What can hang from each mark
k_166: k_696 k_700
k_221: k_496 k_934
k_830: k_496
k_73: k_987
k_621: k_882
k_700: k_166
k_696: k_987
k_987: k_73 k_749
k_38: k_987
k_934: k_303 k_553 k_749
k_9: k_303
k_496: k_621
k_85: k_696
k_749: k_9 k_934 k_987
k_303: k_9 k_749
k_412: k_221
k_882: k_621

Known rows, with every way that one mark hangs from another
{k_73 {k_987 {k_749 k_934}}}: [ -2 -16  17  -9 -16 -13  -9   3 -10   3  -6   2  -1  20   4   3  -1   1
  -6 -27 -28 -22  12  -4  -7  -1 -12   2 -12  31   6 -12  -4  25  37   0
   3  -5]
{k_166 {k_696 {k_987 {k_749 {k_934 k_553}}}} k_700}: [-77  12   4   0 -12  19  -8 -18 -10 -11  27  -8  14  33 -15  24   8  17
  46  22  -3  -4  25   7 -30 -28 -41  -2  -2 -12  10  17  25 -13  50  17
  13 -21]
{k_166 k_696 k_700}: [-31  10 -28  -8 -12  19   1 -36  17 -12  30 -11   9  13   0  -4  15 -13
  20  30  15   3 -23   9 -33  -3  -4  27   7 -58   8 -12  10 -29   1  34
   1 -33]
{k_987 {k_749 k_9 {k_934 k_303 k_553}}}: [ -2  -9   5   2  16 -14  -9 -14  -4  -4 -23   1  25  -5 -16   3 -11  15
 -41 -32  14  20  31  19  25   4  -8 -14  -3  44 -12 -19 -13  15  16 -14
   0  10]
{k_412 {k_221 k_496}}: [ 22   0 -22   9 -25  16  18   3   8  -6  14 -24  -1   2   3 -16  23 -39
   5  16   4  -2 -26  -8 -22  32  27  48   6 -37 -12  -4  15 -26 -16  28
 -14   0]
{k_85 {k_696 {k_987 k_73 {k_749 k_934}}}}: [-43 -12  35 -11   4  -1  -3  14 -11  -5 -13  24   7  -1  -5 -19   2  -4
  26  -4 -27 -50  31 -45  -3 -13 -32   2  -3  37  15  29  15  25  18 -20
  -4  -2]
{k_166 {k_696 k_987} k_700}: [-51  14 -24 -13 -13  27  -4 -24  12  -7  49  -4   3  25   6   2  24  -7
  32  46  15   2 -27  -4 -54 -21 -18  23   7 -54  18  13  28 -20  27  38
   8 -27]
{k_934 {k_303 k_749} k_553}: [  9  26  -3   2   6  44 -11 -24  25 -11 -10   4  34  12   5   6 -16  12
  15  11  21   4 -10   0 -14  16  12  -5  -1  18  -6 -24  -3 -28  -7 -13
   9   3]
{k_934 k_749}: [ 13  16   1   0  -5  19   6  -3   5  -3  17  -9  -1  12  10 -18  -3  -2
   4  22   9  -1  -1  -2 -22  28  20  16   1  -3   0 -22 -31  -8 -20   1
  12  17]
{k_9 {k_303 {k_749 {k_987 k_73}}}}: [  9  12   2 -13   1  -3   4  21   2   8  -9  13 -27 -29  16  13  -6   3
  29   6 -12 -12   7 -18   6 -13   8 -14   8  -1   3  19  -6  -9 -25  -4
  10 -26]
{k_882 k_621}: [  2  14 -15   0   4  22  -3  -4  -7   4  -4 -12  -6  11   1 -17  -3   1
   1   4  29  -2 -23 -18 -10  19  20  20  -1  -2   9  -9 -21  -2 -12   4
   6 -39]
{k_221 k_496 k_934}: [ 18 -16   5  11   6  22   2   1   7  14  27 -20  -3  27  -8   2  11 -48
   2  25  -3  -7 -19 -16   0  31  12  32   9 -46   6  -3  26 -32 -17  23
 -26  20]
{k_85 {k_696 {k_987 k_73}}}: [-24   6  11 -13   5  23  -1  -1   8 -10  -2  14  10   7  12 -24  18  -9
  33   7  -9 -43 -23 -56 -24  -9 -16  13   5   3  20  32  23  12 -10  -9
  -2  -2]
{k_85 k_696}: [ 11  14   3 -10   5  16  -2 -12  20 -11  -6  -4  26   8   4 -24  -1 -20
  11   5   5 -22 -21 -29 -16  17  10  22  11 -15   2  -1  -4   1 -20   1
 -10  -7]
{k_696 {k_987 k_749}}: [-19  10  11   0  -7  23  -8   7   6  15  27  14 -18  10   9  10  -6 -10
   9  27  12   4   2 -19 -31   2 -19  12   4  18  19  17   4  14  32  26
   8  -7]
{k_221 {k_496 k_621} {k_934 {k_303 k_9}}}: [ 31 -24 -11  39   4   9 -13  -6   5 -14  30   8  24  26 -16   4  -5 -37
 -20   5  24  10 -44  46  13  22  16  30 -13 -41   7 -31  52 -20  -5 -19
 -31  29]
{k_621 k_882}: [ 17  16   4 -10  -1  18   7 -15  -1 -18 -23 -12  -9   7  12 -11  -5  -3
   2  18   6  -9 -27 -16 -19  11  33  31 -15 -10  -3   4 -16  -6 -19  19
  -5  -7]
{k_749 {k_9 k_303}}: [ 25   9 -12  -9  10 -21  -9 -16  11   4   9  -7 -16 -11  12   4   8  -5
 -31  -2  17  18 -29   1  14  18  15  13  17 -11   3  -2 -26   0 -12  30
 -11 -27]
{k_830 {k_496 {k_621 k_882}}}: [  6  19  -4 -11 -14  18  -4  -9  12 -12 -24 -13  -7  15  -9  -2 -37  -7
  21  17  17 -13 -38  -4  -1  13  32  41 -20 -12   3   4  -3   6  -5  10
   0  -3]
{k_987 k_73 {k_749 k_9 {k_934 k_553}}}: [-15 -15  22   5   8 -17   1 -10 -14  -1 -27  -3  -2 -13 -15  10   4  26
 -10 -34 -17  -9  35  -9  34   2 -27  -6  -3  42  -5   8  -6   9   1 -14
  -1  -2]
{k_987 k_73 {k_749 k_9 k_934}}: [ -7 -31  15  -6   6 -32   3   0  -5   8 -15   9 -21 -25 -10  -7   6   6
 -32 -24 -17  -8  36 -11  30   6 -21   5   0  33  -4   1 -13  18   5  -1
  -8  -6]
{k_221 {k_934 {k_303 k_9} {k_749 k_987}}}: [ 16  -8 -13  20  14  -6  13  24   3  -2  15   2   9   5  10 -28 -12 -12
 -22  12  13  27  -6  43   9   0  26 -33  -8 -32  -4 -21 -12  11 -20 -27
   2  56]
{k_696 {k_987 {k_749 {k_9 k_303}}}}: [-14   9   0  -1   6 -16 -17   3   6  18  32  10 -32  -6   8  23   4  -4
 -30  17  12  23   3  -7  -4  -1 -14  -4  13  15  22  22 -15  15  31  34
  -8 -25]
{k_73 {k_987 {k_749 k_9}}}: [  6 -19  -7   3 -11 -15 -16 -13  13  15  12  -4  -8   9   5  11  16  -2
 -46 -19 -11  12   1  -6 -10  -2 -13  -5   0  16   7  -8  -4  17  29  12
  -6  -6]
{k_700 {k_166 k_696}}: [-18   1  -8 -16  -4  11   2 -22  -8 -10  15   6   4   3  -9 -21  20  -7
   8  26  -1 -14 -55  -3  -3  18   6  15  10 -34  10  -8  10  -8  10  29
 -28 -17]
{k_73 {k_987 {k_749 {k_934 {k_303 k_9} k_553}}}}: [  1 -14   3  26  -5  -6 -18 -12 -15 -22 -22  14  35  33   7  -2  -9  20
 -11 -52  -5   1 -10  39  16 -17 -16 -18 -24  47  -4 -19   3  22  32 -28
   0   7]
{k_749 {k_9 k_303} {k_987 k_73}}: [ 16  -5 -17 -12  10 -39   6  12  -4  14 -12  -4 -31 -36   9   5  16   5
 -20 -24  -4  11  -7 -14  27 -21   5 -10  14  -7   2  21  -8  21 -24   6
   2 -17]
{k_303 {k_749 {k_934 k_553}}}: [ 17  18  27 -13  -3  22   2  -4   3  -9 -23 -10  21  17  -6  12 -13  26
  37   6 -16 -20   2  -5 -12  23   0   2   0  17 -18  -4  -5 -29   9  -4
   8  -3]
{k_221 k_934}: [  3   1  13  -5  11  16   1  -6  19   8  16 -13  -6  18  11   3  -7 -26
   1  26   2  -8 -31 -16  -4  25  12  13   6 -30  12  -5  -3  -8 -15  24
 -14  11]
{k_166 k_700}: [  3  17 -30   2  -9  24   5 -25  18   0  24 -11   0   7  11  -6   7 -15
  13  18  25  -4 -16  -8 -32   7   8  35   7 -38   6 -14  -3 -24  -1  29
   5 -20]
{k_9 {k_303 {k_749 {k_934 k_553} k_987}}}: [ 18  28  20 -18   2 -10   2  19 -12  -1 -25 -12   3  -3   3  28 -22  29
  40  -7 -19  -8  14   2   5  -6   9 -23   6   8 -13  18  -9  -7   3  -7
  19 -16]
{k_85 {k_696 {k_987 k_73 k_749}}}: [-46   1  18   3   2  20  -7   2   7  -1   5  23   3  -1   5 -13   7 -14
  27  10  -9 -34  15 -51 -18 -14 -31   4   3  25  25  29  15  16   5 -11
  -4  -8]
{k_987 k_73 {k_749 {k_9 k_303} {k_934 k_553}}}: [-20  -5  21   8  14 -31  -9 -11 -22  -5 -23   1 -13 -13  -3  21  -1  25
  -9 -35 -15  -8  31  -4  53  -3 -21  -8   1  45   3  12 -25   6  -5  -8
  -7 -25]
{k_38 {k_987 k_73 {k_749 {k_9 k_303}}}}: [  9  -2   1  17 -12 -23 -10  -6  -5  19  -4   8 -35 -28  10  20 -15 -14
 -28 -19   4  10  26   2  29 -25 -14  -3   5  30  17  10 -36   0 -40  33
  -9 -18]
{k_303 k_9 {k_749 k_934 k_987}}: [ 42  -8   8  -8  -9 -18  14  39   5   6 -14   7  -3 -10   1 -13 -14  15
  11   0 -22   3   1  31  -7   4  -3 -15   0 -12 -31  10   3   2  19  -1
   5  -4]
{k_303 k_9 {k_749 k_987}}: [ 40   6  -7   4 -13   0  10  28  18   8   3  10  -6  -9   8  -3 -11   7
  12  15  -8  18 -15  26 -21   2  -1 -11   4 -26 -20   7   5 -10   9   9
   6  -4]
{k_696 k_987}: [ -2  17   3 -16  -4  27  -1   0   5   7  22   3 -14  17  15  -2   6  -6
  19  22  13  -6 -35 -25 -34   6  -6  21   5  -6  13  19  10  10  18  27
   8  -2]
{k_934 {k_303 k_9 {k_749 {k_987 k_73}}} k_553}: [ 15   6 -10  20   5  17   6   5   3 -12 -25  19  22 -11  10  -8  -6  29
  22 -16   3  11  -9  19   7 -23  -8 -32  -6  13 -16   2  15  -8 -16 -38
  15   6]
{k_700 {k_166 {k_696 k_987}}}: [-37   3  -4 -21  -4  20  -5 -12 -11  -2  28  11  -3  14  -4 -15  28  -3
  20  38  -2 -17 -63 -22 -27   1  -4   5  10 -32  20  22  28   0  38  35
 -19 -10]

Rows
[  4   5 -20   6  16  -9  15   0  -9  -2 -20 -15  16 -17  -4 -14  12  27
 -20 -29   9  23  25  -2  15 -22   9 -38  -5  19 -10 -12  -9  14 -38 -53
  27  45]
{k_934 k_303 k_553 {k_749 k_9 {k_987 k_73}}}
[ 36   1  -9 -21  -1 -16   5  22  27  27   2 -10 -11 -25  -5   9   1   5
 -19  12 -11  24  12  -3 -19   5   6 -19  13 -24 -21   6   0  -7   9  11
   6   3]
{k_303 {k_749 k_9 k_987}}
[ 24  25  -2 -16  -2  -3  -1  21   9  12   4   2 -17 -16  14  18 -16   0
  19  19  -4   6   0  -3 -11  -1  18 -12  14 -14  -2  10 -13  -8  -3  13
  11 -26]
{k_9 {k_303 {k_749 k_987}}}
[  8   0   5 -19  18 -46  11  11 -27   0 -38 -18 -11 -20  -2  16   9  35
   3 -51 -21  -4   8  -9  46 -25  -4 -25   7  12 -10  28  -7  21 -18 -14
   8  -9]
{k_749 {k_9 k_303} {k_934 k_553} {k_987 k_73}}
[ 10 -11   9 -19  13 -31  18  13 -22   4 -43 -24   1 -17 -10   4  17  36
   0 -49 -23  -3  10 -14  29 -20 -14 -22   2  10 -21  23   6  22 -10 -22
  16   9]
{k_749 k_9 {k_934 k_553} {k_987 k_73}}
[-60 -17 -10 -14  -8 -20  -8 -10   4   6  37   2  -7   8 -16   8  23   3
 -17  23  -8  14  29  13 -25 -22 -38  -3   4 -26   4  14  19  -2  60  28
  -2 -19]
{k_166 {k_696 {k_987 {k_749 k_9 k_934}}} k_700}
[  4   2  -2   4   8 -24 -14  -9  11  11  18   4 -25 -16   4  16  -5  -9
 -38   0  12  24   9   8  18  14  -1   4  15  10  10  -2 -34   5   6  30
 -14 -31]
{k_987 {k_749 {k_9 k_303}}}
[  8   3 -15  -5  14   3   8   2  13   7 -30  -1  18 -25  -5   7   5  27
 -10 -21   0  16  16  -7  12 -22  -2 -41   4  17 -17  -1  13  -3 -15 -36
  16  15]
{k_934 {k_303 {k_749 k_9 {k_987 k_73}}} k_553}
[ 20  31 -11   2   7 -20   7  11 -10   5   4 -33  -3  -4   3  16   6  29
  -6  -7   2  35  14  10  10  -7  21 -28  11  -9  -7   7 -31   3 -24 -10
  19  11]
{k_934 k_553 {k_749 {k_9 k_303} k_987}}
[ 28 -18  -8   3  10 -10   2  -4  -5 -21 -20  21  16   2   8 -38 -13   2
 -22 -22  19   6 -31  41  12  11   7  13 -10   9 -13 -19  -7  17   5  -6
  -9   5]
{k_749 {k_934 {k_303 k_9}}}
[ 12 -23  19   2 -14 -30   2   5 -12  22 -27   6 -20 -27  -7   3 -16  -4
 -26 -34 -16  -6  44   2  21 -19 -25  -1  -6  39  -4   8 -22  16 -21  16
  -3  10]
{k_38 {k_987 k_73 {k_749 k_9 k_934}}}
[-19 -23   9  -1   8  -5   0  -8 -11  -8 -25  31   0 -18  -2 -23 -15  -6
 -12 -24   8 -18  31  -1  28  -1  -7   5 -10  56   3 -20  -9  23   0 -25
   0   0]
{k_987 k_73 {k_749 {k_934 k_303}}}
[-14  -7  17 -14   8 -34 -13  13 -10  14  14  10 -28  -8   0  16   1   4
 -27  -1  -5   9  18  -2  11  -3 -15  -5   6  26  12  23 -14  26  45  24
  -9 -18]
{k_696 {k_987 {k_749 {k_9 k_303} k_934}}}
[  2   0   4  -3  16  30  -7  -9  37   1  10  10  14  11   7  -2 -20 -24
 -12  37  12  -4 -12   0  -6  26  22 -13   3 -12   5 -25  -3 -28  -6  -2
 -10  20]
{k_221 {k_934 {k_303 k_749}}}
[-58   1   5  -4  -8  19  -9  -7 -12   5  37  23 -12   5 -12  -3  17  -5
  13  41  -5 -12 -22 -12 -19  -3 -21  -1   6  -7  27  17  19   8  51  33
 -23 -17]
{k_700 {k_166 {k_696 {k_987 k_749}}}}
[ 25   2  -8   2   9 -16   8  12 -20 -16 -36  -4  29   5   3 -15 -15  25
   1 -43  10  18 -18  40  19 -18   5 -21 -11   9 -21   3   7  29   4 -26
  13  15]
{k_749 {k_934 {k_303 k_9} k_553} k_987}
[-55 -15  18 -18  -5   0  -5   5 -26   2  18  23  -9   7 -18 -10  13   4
  14  26 -21 -24  -9  -6  -6  -2 -23  -6   1   5  17  18  19  16  65  24
 -22 -10]
{k_700 {k_166 {k_696 {k_987 {k_749 k_934}}}}}
[ 16  13  19  30   0  31  -4 -16 -13 -22  -4 -39  20  45 -22  44  -2 -11
  21  21 -10 -16 -24  -4  -4  16  34  41 -29 -39  -1  -1  46 -36 -20 -13
 -19  26]
{k_221 {k_496 {k_621 k_882}} {k_934 k_553}}
[-86  -3 -12   6 -13  21  -5 -21   7  -3  45  19 -17   6  -2   6  23  -6
  33  36   3 -10  17 -14 -33 -34 -46  12   0 -19  27  16  29 -14  24  18
   6 -32]
{k_166 {k_696 {k_987 k_73 k_749}} k_700}
[-71  10 -17   3 -17  25 -10 -19  13   1  55   6  -9  18  -4  13  12 -12
  23  47  12  11  10   1 -50 -22 -34  14   5 -33  23  11  20 -16  42  36
   7 -31]
{k_166 {k_696 {k_987 k_749}} k_700}
[  2  17  23 -15   5  -9   7  19 -21  -5 -36  -3  -2 -16   6  21 -11  35
  51 -19 -29 -23  20 -12  21 -18  -3 -27   1  20 -10  26  -4  -7 -15 -25
  19 -19]
{k_9 {k_303 {k_749 {k_934 k_553} {k_987 k_73}}}}
[ 12   8   7  30   3  47 -18 -11  15  -9  20  -6  45  34 -24  45 -16 -19
  16  23  12  -6  -8  13   1  26  17  10 -11 -20   0 -32  57 -54  -3 -36
 -13  32]
{k_221 {k_496 k_621} {k_934 {k_303 k_749} k_553}}
[  8   7 -17  29   7   8  16   8 -20 -20 -20   6  21  -5  11 -25   0  29
  13 -23  12  18   0  26  13 -24   6 -28 -14  16 -11 -10  -6  13 -42 -52
  26  38]
{k_934 {k_303 k_9} k_553 {k_749 {k_987 k_73}}}
[  7   4  -3  -6  -4   2  23  22 -17   6  -4  -6 -15 -16   9 -20   5   5
  22   0  -6  -6  23 -16  -8  -7  10  -5  -3  -2  -1   0 -11  12 -38 -25
  28  25]
{k_934 {k_749 {k_987 k_73}}}
[ -3   6  -9   3   5  16   9 -15  45 -15  -1 -22  30   2   2  14   0  -2
 -30  27   4  13 -11   6   0  28  31 -25   3 -21 -19 -17  -7 -37  -8  -9
 -18  28]
{k_412 {k_221 {k_934 {k_303 {k_749 k_9}} k_553}}}
[ 28 -17 -10  51   2  14  -7   3  -4 -15  40   4  28  32 -15  -7  -8 -33
 -19  16  22  15 -18  55   9  29  28  19 -19 -37   0 -47  32 -27 -16 -39
 -20  56]
{k_221 {k_496 k_621} {k_934 {k_303 k_9} k_749}}
[ 15 -18  -1 -27  14 -60  11  22 -19  10 -29  -3 -28 -37   2  -2  11  12
 -19 -40 -19  -2   9  -9  39 -19   2 -14   7   4  -6  23 -12  31 -13  -6
   3 -16]
{k_749 {k_9 k_303} k_934 {k_987 k_73}}
[ 12 -11   3  15 -19  -9  -4  -7   4  24  -8   2 -25 -26   0  10 -10 -15
 -27 -19   0   8  31  -3   9 -20 -24   1  -2  26   8   4 -21   3 -30  29
  -4   5]
{k_38 {k_987 k_73 {k_749 k_9}}}
[ -8   2  20   1 -12   1 -11  -9 -15  -5 -19 -13  16  35   0  20  -3  20
  13 -36 -24 -20  11  -6  -3  -7 -19 -10 -14  40   5  -4  -1  15  30 -12
  13  -3]
{k_73 {k_987 {k_749 {k_934 k_553}}}}
[  2  16  -7  -2   5  27   5   2   7  -2 -30   6  16 -13   5   5  -8  19
  29 -11   2   0  12 -18   0 -24   3 -29  -2  20 -11   1  14  -6 -20 -39
  25  11]
{k_934 {k_303 {k_749 {k_987 k_73}}} k_553}
[ 21   9 -15 -15   1  13   0  14  21  11  -6  11   9 -19   5  -5 -19  -5
  -2   9  15  16   3   4 -19  -5  19 -17   2  -3 -13 -16   4   0   1 -11
  16   9]
{k_934 {k_303 {k_749 k_987}}}
[ 27  -1 -31  -9  10 -17  12  13   7   9   1  -9   7 -20  -2 -25   4   2
 -50  -7  23  41  21  15  -3  -4  28 -26   0  -5 -17 -22 -23  25 -14 -26
  19  43]
{k_934 k_303 {k_749 k_9 k_987}}
[ 10  -1  16 -25   2 -26   8  29 -12   6 -28  12 -23 -30   9   4  -9  13
  31 -11 -28 -27  19 -14  16 -15   7 -15   5  11  -8  19  -8   1  -8 -14
  10 -22]
{k_9 {k_303 {k_749 k_934 {k_987 k_73}}}}
[ -5   5  33  12 -20   9   1  -3 -27   3 -37  -6   1   0  -3  21 -30  11
  32 -35 -15 -24  39  -1  15 -27 -27  -1 -13  56   2  11 -13   5 -32   6
  11   8]
{k_38 {k_987 k_73 {k_749 {k_934 k_553}}}}
[ 30  -2 -26  14   1  -4  11  21  -4  -7   2   8  10  -7  13 -37 -10   2
 -17  -4  23  35  -4  44  -5  -6  21 -18  -7 -10 -14 -23 -17  19 -18 -27
  18  35]
{k_934 {k_303 k_9} {k_749 k_987}}
[  6  -6  -4  22 -15  20  26  13   3  -3  34 -34  -1  17   0 -16  19 -48
   3  45 -11  -7   5  -3 -15  44  42  23   1 -56  -7 -18   0 -42 -36   6
 -16  46]
{k_412 {k_221 k_496 {k_934 k_749}}}
[ -7 -17   2   6   3 -12  -1 -11  10  14   3  11 -25 -25  -3  -2  12  -3
 -31  -7  -3   8  21 -17  15   6 -19   9   4  19   5  -1 -10   8  -6   9
 -10  -9]
{k_987 k_73 {k_749 k_9}}
[ 26 -26 -13  46  10  17   4   3  -3  -7  32   3  19  29  -3 -32   2 -39
 -20  20  14  18 -11  39  11  32  23   7  -7 -34  -1 -34  11 -33 -27 -13
 -22  54]
{k_221 k_496 {k_934 {k_303 k_9} k_749}}
[ 25  -5   3 -23  15 -40  -5  -3  -5   0  -8  -7 -13  -9   3  -2   3   4
 -31 -18   0   2 -15   6  28  19  11   8  11   0  -6   1 -27   9   2  20
 -13 -24]
{k_749 {k_9 k_303} k_934}
[  5 -11  10  -7   8 -44  -9   1  -4  10  -1   3 -22 -18  -3   9  -7   2
 -40 -17  -5  11  27  13  31  14  -2   2   8  23  -2  -1 -35  14  18  21
 -15 -28]
{k_987 {k_749 {k_9 k_303} k_934}}
[ -4 -22   2  -6  -5 -10 -18  -8  -5  -4 -14  15  15  16   3 -10  -9  -8
 -24 -40  -3 -11  11   6   4 -10   0 -10 -19  46   4 -27  -3  35  32 -18
   4   6]
{k_73 {k_987 {k_749 {k_934 k_303}}}}
[ 28   9 -17  15 -34  14   6   1   4 -16  21 -23   4   3 -13  13  14 -31
   9  18  12 -10 -28   6 -25  33  29  61  -6 -38 -11 -15  40 -19  -5   3
 -11  -2]
{k_412 {k_221 {k_496 k_621}}}
